What can hang from each mark:
supuv: sedu
donu: sedu
faren: sedu
lebi: kade
kade: lebi sedu
sinu: nadar sedu
nadar: faren sinu
sedu: donu faren kade supuv

Every row comes from one small tree of marks. Brackets hold a mark, then the marks that hang from it, in alphabetical order. Every link used is in the known rows. Which tree was each row made from?
Known rows:
{sinu nadar {sedu donu kade}}: [ 36  28  11 -15  11   6 -29  13   1 -22 -46 -39  -8  -6  18 -21  18  -4
   2  13  17  29]
{faren {sedu donu {kade lebi} supuv}}: [ 20   0 -17 -21  26   5 -44  17  21  -6  -6 -37   7   3   9 -22   1   7
  -2   1  27   2]
{kade lebi sedu}: [ 22  36 -45 -12  49  29 -37 -11   2  10 -33 -21  -4 -11   5  -2 -20  20
  21   0  16  21]
{supuv {sedu faren {kade lebi}}}: [ 11  -4 -55  -8  24   8 -38 -16  17   9 -68 -66   7   5  -3 -11  -1  11
  22  -3   4  32]
{nadar faren {sinu {sedu kade}}}: [  9  20  -2 -22 -46   3 -47 -20  -4 -11 -60 -22   1  -2  10 -11  -5  14
  -9  29  19  22]
{supuv {sedu faren kade}}: [ 18  -3 -15 -21  21   0 -47  -6  18   3 -76 -72  22  -2   3 -20   1  15
  25  12  -5  38]
{kade {sedu faren}}: [ 19  14  -4 -22  39  15 -41 -10   3   7 -40 -36  12 -24   1  -5 -16  12
  16  17  -1  22]
{faren {sedu {kade lebi} supuv}}: [  5  14 -15 -33  25   5 -44  13  25 -11 -17 -28   9  -5  11 -14  -8  15
  17  -2  13   6]
{nadar {faren sedu}}: [ 19  36   6 -28  23  16 -56   2  13 -16 -49 -25  39 -14   9 -29 -12  22
  17  30   1  32]
{faren {sedu kade}}: [ 19  24 -16 -43  18   4 -44  12  10 -17 -55 -41  36 -11  17 -20  -3  17
  33  21   5  26]
{sinu {sedu supuv}}: [ 17  33  63 -27  18  10 -42  25  24 -15 -19 -14  20 -14  14 -23 -10  19
  -7  10  12  23]
{sedu donu faren {kade lebi} supuv}: [ 19 -25  34 -21  16  -4 -46   7  24   9  -9 -52 -10  -7   1  -7  -1  -3
  -9  -2  14  -5]
{supuv {sedu donu faren {kade lebi}}}: [ 27 -17 -59   3  25   9 -38 -11  13  13 -58 -74   7  13  -4 -19   7   3
   6   0  17  27]
{faren {sedu donu}}: [ 39  23 -19 -25  41  19 -42  24   8 -14 -36 -39  49  -3  13 -39  -5  12
   8  27  21  30]
{nadar faren {sinu {sedu {kade lebi} supuv}}}: [ -7  10   2 -10 -39   4 -47 -21  11  -5 -22 -10 -25   4   5  -3 -11  12
 -26   6  29   4]
{sinu nadar}: [ 35  43  30 -27  55  17 -39  15  16 -17 -50 -35   4 -20  19 -26  -7  13
  23  14  -1  42]
{kade lebi {sedu donu faren}}: [ 28   2 -43   0  42  24 -33 -15  -2  17 -20 -36  -2  -8  -6  -3 -11   2
  -3   4  22   9]
{nadar {faren {sedu supuv}} sinu}: [  7  16   9 -25   8   9 -58  -1  19 -14 -22 -14  20  -3   8 -34 -24  22
 -19  28  19  18]
{donu {sedu faren kade}}: [ 20   6  52 -31  12  -2 -50  -2  10   8 -53 -49  18  -4   4  -1  14   5
 -16  19  -5  24]
{faren {sedu kade supuv}}: [ 11  13  23 -46  23  -4 -53  23  26 -16 -28 -36  23 -13  16 -23  -6  18
  17  13   4  13]
{nadar {faren {sedu {kade lebi} supuv}} sinu}: [ -6   3 -36 -21 -13   4 -55 -18  16  -7 -21 -19  -8   4   5 -14 -16  15
 -11  11  24   3]
{lebi {kade {sedu donu faren supuv}}}: [ 22 -21  24 -15  21   4 -52  -2  14   1   5 -47  -5 -22  -2  -9  -4   3
   6  -1   2  -1]
{faren sedu}: [ 24  37 -13 -36  41  18 -41  18  13 -18 -45 -30  50 -12  15 -31 -11  19
  24  22   9  35]
{nadar sinu}: [ 29  22  -7 -30  17  16 -42   2   7  -5 -51 -33  23  -5  16 -25 -22  21
   6  25  22  33]

Write each row's tree:
[ 11  19  15 -23   5  -1 -24  -2   9 -24 -53 -38  -4 -19  11  -7  12  -8
  11  12  -2  30] | {sinu nadar {sedu faren kade}}
[ 10 -12  75 -44  12 -12 -54  10  30  -1 -29 -51   4 -22   8  -9  -6   9
  12  10  -8   7] | {sedu faren kade supuv}
[ 13  37  45 -22  48  11 -54  10  28 -27 -21 -17   1 -19  13 -34 -10  14
  -2  17  -4  26] | {sinu {nadar {faren {sedu supuv}}}}
[ 15   3 -14 -23  17  10 -43 -16   3  -4 -33 -47  10 -30   0   0  -8   9
  38   4 -12  18] | {lebi {kade {sedu faren}}}
[ 21  -9   2  -1  47  17 -40  -6  13  18   6 -31 -16 -10  -6  -7 -14   2
 -21  -4  22  -3] | {kade lebi {sedu donu faren supuv}}
[ 17  34  12 -16  28  14 -21   4  12 -26 -45 -27   9 -20   9 -18   1  -4
   2  14   0  39] | {sinu nadar {sedu faren}}
[  5  -5  55 -22  20   0 -49  -3  25  14 -14 -36  -6   2  -3   3   8   3
 -33  -3   4   5] | {donu {sedu faren {kade lebi} supuv}}
[ 15  14  25 -28  29   9 -55   2  17  -7  -6 -32  -6 -25   9  -8 -13  22
  28  -6  -4   9] | {lebi {kade {sedu supuv}}}
[ 32  20  14  -5  27  15 -21   9   6 -21 -35 -35   9 -11   7 -26   8 -12
 -16  17  14  34] | {sinu nadar {sedu donu faren}}
[  6  -7  28 -26  21   3 -51  -7  20  -4  -4 -39  -4 -31   0  -3 -12  11
  21  -4 -11   4] | {lebi {kade {sedu faren supuv}}}
[ 30  21  -2  -3 -22  18 -43  -9  -6  -8 -43 -18  14   7   7 -29  -7  10
 -33  33  38  27] | {nadar faren {sinu {sedu donu}}}
[  7  24  44 -30  25  -3 -59   4  25 -25 -29 -28 -15 -19  14 -23   1  11
   9  16  -8  19] | {sinu {nadar {faren {sedu kade supuv}}}}
[ 14  16  58 -22  26   5 -53   5  24  12 -17 -29  -7   7   7  -3   7  13
 -24  -5  11   9] | {donu {sedu {kade lebi} supuv}}
[ 14   5  16 -18  16   7 -42 -13   9  14 -41 -42   6   4  -3   7  11   1
 -14   4   4  18] | {donu {sedu faren {kade lebi}}}
[ 27  -9  41 -15  41   9 -49   5  13  13  -2 -36  -3 -18  -1 -16 -12   7
 -18   9  12   3] | {kade {sedu donu faren supuv}}
[ 30   1  25 -17  28   9 -55   7  12  -2   4 -40  -7 -18   8 -15  -6  14
  12  -3   8   3] | {lebi {kade {sedu donu supuv}}}
[  9  10  19 -33 -13  -1 -33   0   8 -11 -53 -41  20 -17   7  -4   5   2
  11  17   1  23] | {sinu {sedu faren kade}}
[ 19  42  10 -25  12   5 -28   7   7 -27 -56 -31  -8 -14  21 -13  11   4
  20  10   6  36] | {sinu nadar {sedu kade}}
[ 33 -15  29 -31   9  -4 -47   6   9   2 -48 -65  16 -11   6 -13   6   1
  10  21   6  14] | {sedu donu faren kade}
[ 27  11 -59 -20  21  13 -36   9   5  -7 -37 -44  22   5   9 -20   4   5
  16   9  27  16] | {faren {sedu donu {kade lebi}}}
[ 12   4  45 -25  44   9 -49  -1  18   8 -12 -29  -1 -26   0  -7 -19  15
  -2   8  -1   8] | {kade {sedu faren supuv}}
[ 13  26 -34 -22   3  18 -51 -12   4 -14 -50 -20  34  -3   9 -31 -21  20
   0  36  19  31] | {nadar {faren sedu} sinu}
[ 32 -13  77 -25  33   3 -51  22  27   2 -11 -48  17 -14   4 -27  -8   6
 -16  15   9  10] | {sedu donu faren supuv}
[ 15  -3  45 -13 -41  -4 -54  -7   6  -6 -22 -23 -14   4   8 -20  -1   8
 -42  23  33   3] | {nadar faren {sinu {sedu donu kade supuv}}}
[ 25   1  24 -35  23  -3 -52  27  20 -12 -17 -43  22  -4  15 -32   3  11
   2  16  17   8] | {faren {sedu donu kade supuv}}
[ 37  -3 -18  -3  44  15 -43   5  15   6 -59 -70  34   6  -1 -39  -2  11
  -4  17  12  41] | {supuv {sedu donu faren}}
[ 24 -25  77 -34  12 -11 -54  16  24   4 -20 -58   4 -13   6 -16   1   3
  -7  13   5   1] | {sedu donu faren kade supuv}
[ 18  -3  55 -15   9  -6 -32  14  18 -18 -14 -40 -19 -12   9 -18  16 -13
 -23   6   9  10] | {sinu nadar {sedu donu faren kade supuv}}
[ 10  23  60 -19  31   7 -29  13  26 -25 -15 -21  -3 -22   9 -21  -2  -2
 -13   6   0  26] | {sinu nadar {sedu faren supuv}}
[ 13  20 -25 -28 -28   5 -32  -5  -3 -14 -56 -28  13   1  17 -12  -5  12
   2  21  27  24] | {nadar {sinu {sedu kade}}}
[ 13   9  30 -32  20   2 -51  10  28   2 -20 -36 -11  -9  11  -3  -9  17
  18  -6   9   6] | {sedu {kade lebi} supuv}
[  6   4   3 -12  45  16 -41 -11  19  14  -3 -22 -14 -18  -6   1 -22  10
  -4  -7   8   3] | {kade lebi {sedu faren supuv}}
